Each row was made from one walk, in order. Every step used is in the known rows, and no mark comes twice. Write each row's walk.
Known rows
gozom/vozuk: [-10   2 -17  -4   1  12   9 -16   9  -8  19   4 -13   8 -21 -10 -24  -1
  -8  13  -4 -20   2   3]
zaveb/gozom: [-47 -24  -5   5   9 -23  -1   2   6  25  28 -16 -36 -11  -6  56  10  -9
  14 -15   3   0   1  30]
renado/gozom/vozuk: [-29  24 -35  14  13  -3 -17 -24   4 -31  35   8   9  -9 -10 -10  -1  -9
 -13 -16 -20 -20  -2  13]
gozom/renado: [  7 -14  47 -12   2  -6   2 -16  -2  18 -14 -16   1 -21 -25  33 -33  29
  -7  20 -14 -37  32  25]
samuneb/tanabu/vozuk/gozom: [-31  21  35  -3  -7  40 -28  -1   0 -11 -24   8  -6  11  -7 -30   2 -32
  39 -19   4  46   0   3]
rovip/zaveb/gozom/renado: [  9  14  52 -10  11 -28   1  -9   2  31  12 -10 -22 -22  -9  54 -16  21
  10  35 -47   8  18  23]
renado/rovip/vozuk: [ 24  -2 -53   3   7 -11  19  12 -10 -10  -9 -12  19   1  21  18  25  11
 -16 -55  34 -22  -6 -18]
samuneb/tanabu/vozuk/gozom/renado: [ -8  19  61   8  -4  37 -39 -23 -16  -1 -43  -8  24  -8 -23 -26 -22  -6
  37   8 -29  32  34   8]
tanabu/vozuk: [ -1 -18  -4 -32   2   4  -8   1   1   2  -5   8 -11   0  -8  10  -4 -11
  -1   2   5  -8 -25  -4]
kino/rovip/vozuk/tanabu: [-16   8   2  -8   7 -17  56  33  16 -15 -36  -1  35  18  13 -36   4   8
   0 -63  47 -13  17 -29]
zaveb/gozom/renado/rovip/vozuk/tanabu: [  0  -4 -43  28  20 -50  14   3 -30  -3 -29 -30  64 -48   0  11  26  29
  16 -48  -1  -5  52 -15]
rovip/zaveb: [ 16  26  54 -47  -2  -4  30  19  29   5  11  22 -46   6   3  23 -12   6
  -4  15   2   4 -17   7]
samuneb/tanabu/vozuk/gozom/renado/rovip: [ 12  -2  31  29 -13  26 -59 -17 -37  -5 -43 -20  54 -12  -1 -21  13   7
  17 -17 -13  19  24 -11]
vozuk/rovip/zaveb: [ 25  11  23 -32 -11  19  39  24  31  13 -12  13 -29  30  22 -10   7   3
 -32  21  32  -6 -24  -2]
kino/kimis: [-48 -25  30 -18  24  21  26  34  10  -6   9  17  -3   7  -5  31 -31 -16
 -27 -31  28 -52   2  31]
samuneb/tanabu/vozuk/rovip: [ 10 -22  10 -13 -12  49  10   1  11  -9 -52  -5  22  39  13 -45   6 -25
  -7  -1  34  13  -4 -24]
kimis/kino/gozom/renado/rovip/zaveb: [ 47 -15  53   4 -15 -28 -25   1 -11 -23  31  13 -15 -11   4  41 -23  10
  14  26 -31  10 -18  -1]
kimis/kino: [  3 -34  -1 -34 -20  -7  16   5  22  -8  25  24 -71 -14 -22  19 -18 -21
  17  23  17  -5 -20  26]
samuneb/tanabu/vozuk/rovip/zaveb: [ 43  16  42 -37 -13  46  26  14  26 -10 -47  18   6  45  26 -51   3 -22
  -7  22  18  37 -19 -36]
zaveb/gozom/vozuk: [-42 -11 -44  24  11  -7  -7 -22  -1   9  39 -12 -19   1 -17  19  -6 -12
   9   5 -19   1   3  14]
tanabu/vozuk/rovip/zaveb: [ 40   6  -2 -43  -7  27  15  18  16   7 -21  21  -9  33  25 -29  10 -11
 -31  31  18   7 -46 -28]
rovip/vozuk/tanabu: [-14  31 -13 -31  14 -14  64  24  17 -27 -31  14   8 -19 -10 -26  -3   2
  20 -43  30   2  26 -12]
gozom/vozuk/tanabu: [-27  15  -5 -17   1   1  33   3  15 -28  -5  17   6 -16 -29 -50 -18   1
  11  -3   8 -11  24  -9]
renado/rovip/zaveb/gozom: [  7  -6  -3   1   1 -35  -7  20  -1  19  33  -5 -22  -7  30  55  41   6
  -5 -17   0  11 -26  -2]

Write each row's walk
[ 18  -1  23   6   3  -4  10  -4   4  40  -9 -19  -3   4   9  21   0  18
 -17  42 -15  -2  12  14] : vozuk/rovip/zaveb/gozom/renado
[-25  40   0 -15  10 -22  32  10  20 -14  23  24 -14 -17 -13 -30  -3  -8
  28  13 -24  36  12 -13] : rovip/zaveb/gozom/vozuk/tanabu
[ 27 -35  17   9  -7 -17 -17 -11 -22  14 -13 -29  29 -25  -2  40   3  41
 -26  -7   3 -51  23   6] : gozom/renado/rovip
[  7  11 -44 -10   5 -26  43  30  -4 -30 -32   3  37 -22  13 -20  31  15
   3 -70  46 -11  16 -30] : renado/rovip/vozuk/tanabu
[-32 -25 -74  39   3  18   2 -18   1  17  18 -20  -1  26   2 -15  12 -16
 -18  12  12  -8  -3   6] : zaveb/gozom/vozuk/rovip
[ 11  -7 -27 -15   3   6  -2  13   8  24   1   6 -15  26  28  -3  28 -23
 -13  24   3  28 -44 -17] : tanabu/vozuk/rovip/zaveb/gozom
[ -2 -12 -49  12  -7  37  19 -13  10   0  -4  -4   5  34  -1 -42  -5  -4
 -37  19  28 -29  -3  -5] : gozom/vozuk/rovip
[ -4  19 -28   7   2 -33  12  16   0 -17  24  14  16 -21  10 -23  30   5
   9 -12  -8  22   2 -31] : renado/rovip/zaveb/gozom/vozuk/tanabu
[-29  14  39  12  -2  11 -22 -12 -12  22  -9 -13 -13 -23 -27  16 -18  19
  11   7 -13 -12  32  43] : vozuk/gozom/renado
[-47  37 -23   1  12 -17   6  -4  11 -51  13  22  29 -33 -18 -51   4  -5
   7 -32  -7 -10  22   1] : renado/gozom/vozuk/tanabu
[ 43  25  17  -1  -7   4 -53   0 -33  10 -11   6  21 -17  12  -6  18  20
  -7  15 -28  14 -17 -14] : tanabu/vozuk/gozom/renado/rovip/zaveb
[  6 -32 -35 -17  -7  28   0   5   2   9 -26  -1   6  26  11 -22  14 -13
 -29   9  35 -18 -29 -12] : tanabu/vozuk/rovip
[ 18 -16 -56  42  21 -36 -11 -18 -36  18  -7 -44  44 -25   8  50  21  26
  -2 -33 -14 -16  28  -2] : zaveb/gozom/renado/rovip/vozuk
[  9 -14 -15  24  -6   5 -69 -13 -47  14 -15 -15  38 -24  -2   2  21  18
  -5  -9 -12 -10   0   0] : tanabu/vozuk/gozom/renado/rovip
[ -3 -46  -7  36   4 -37 -35 -15 -32  32   7 -43  23 -33   1  65  22  29
  -7 -13 -13 -30  25  17] : zaveb/gozom/renado/rovip
[ 13   8 -41  21   4 -20 -13  -4  -7   2  45  -1  -3   4  18  16  26   2
 -10   2 -20  12 -21 -20] : renado/rovip/zaveb/gozom/vozuk
[-25 -10  77  18  12  -9 -21 -14 -13   0   8 -23  10  -5 -19  51 -46  18
  14  -2 -29 -18  27  25] : kino/gozom/renado
[ 13   5  16 -10  -3  26   8   6  16   6 -24   2   3  37  30 -24  21 -33
  10  15   2  57 -18 -27] : samuneb/tanabu/vozuk/rovip/zaveb/gozom
[ -8  45  -7  17  16  12   0 -15 -16   8 -22 -12   6 -16 -20  -1 -18  16
  16 -12 -14   2  37  25] : rovip/vozuk/gozom/renado
[ 26  31  43   9 -10  -3 -28   7 -19  16  -2  -3   0 -21  10  16  13  35
  -8   5 -13   0   6  11] : vozuk/gozom/renado/rovip/zaveb
[-16 -33 -45  30 -16  29  -3 -14   9 -34  35  14 -25  40  -7 -34 -31 -37
   4  28  12   5 -30   2] : kimis/kino/gozom/vozuk/rovip
[-12   9  14   2   3  18 -49 -18 -27  16 -16  -3   6 -19 -24  -4 -14   5
  12  18 -28   2  11  18] : tanabu/vozuk/gozom/renado
[ 35 -20  42 -35 -27 -14  25  24  36   0  24  31 -56  31  15   3 -14 -13
  -5  27  17   4 -44  -7] : kimis/kino/rovip/zaveb
[-23 -19 -13  16  -8   5 -12 -19   6 -42  58  23 -42  15 -27  -1 -47 -35
  32  23 -20  15 -21   9] : kimis/kino/gozom/vozuk
[ 12  48 -35   4   3  19   8  -7  20 -25  18  21  12  25  23 -49  11 -10
 -42  14  -5  -5 -24  -8] : renado/gozom/vozuk/rovip/zaveb
[  4 -31  15  -8 -16 -34   9  19  28  18  45  17 -62  23  18  30   7 -25
  12  20   2  24 -42   5] : kimis/kino/rovip/zaveb/gozom
[ 11   0 -18  30 -10   3  -6  -9  -8   3  -9  -2  -4  12  -8 -19 -20  -2
  17   0   2   3  10  12] : kimis/kino/rovip/vozuk/gozom/renado
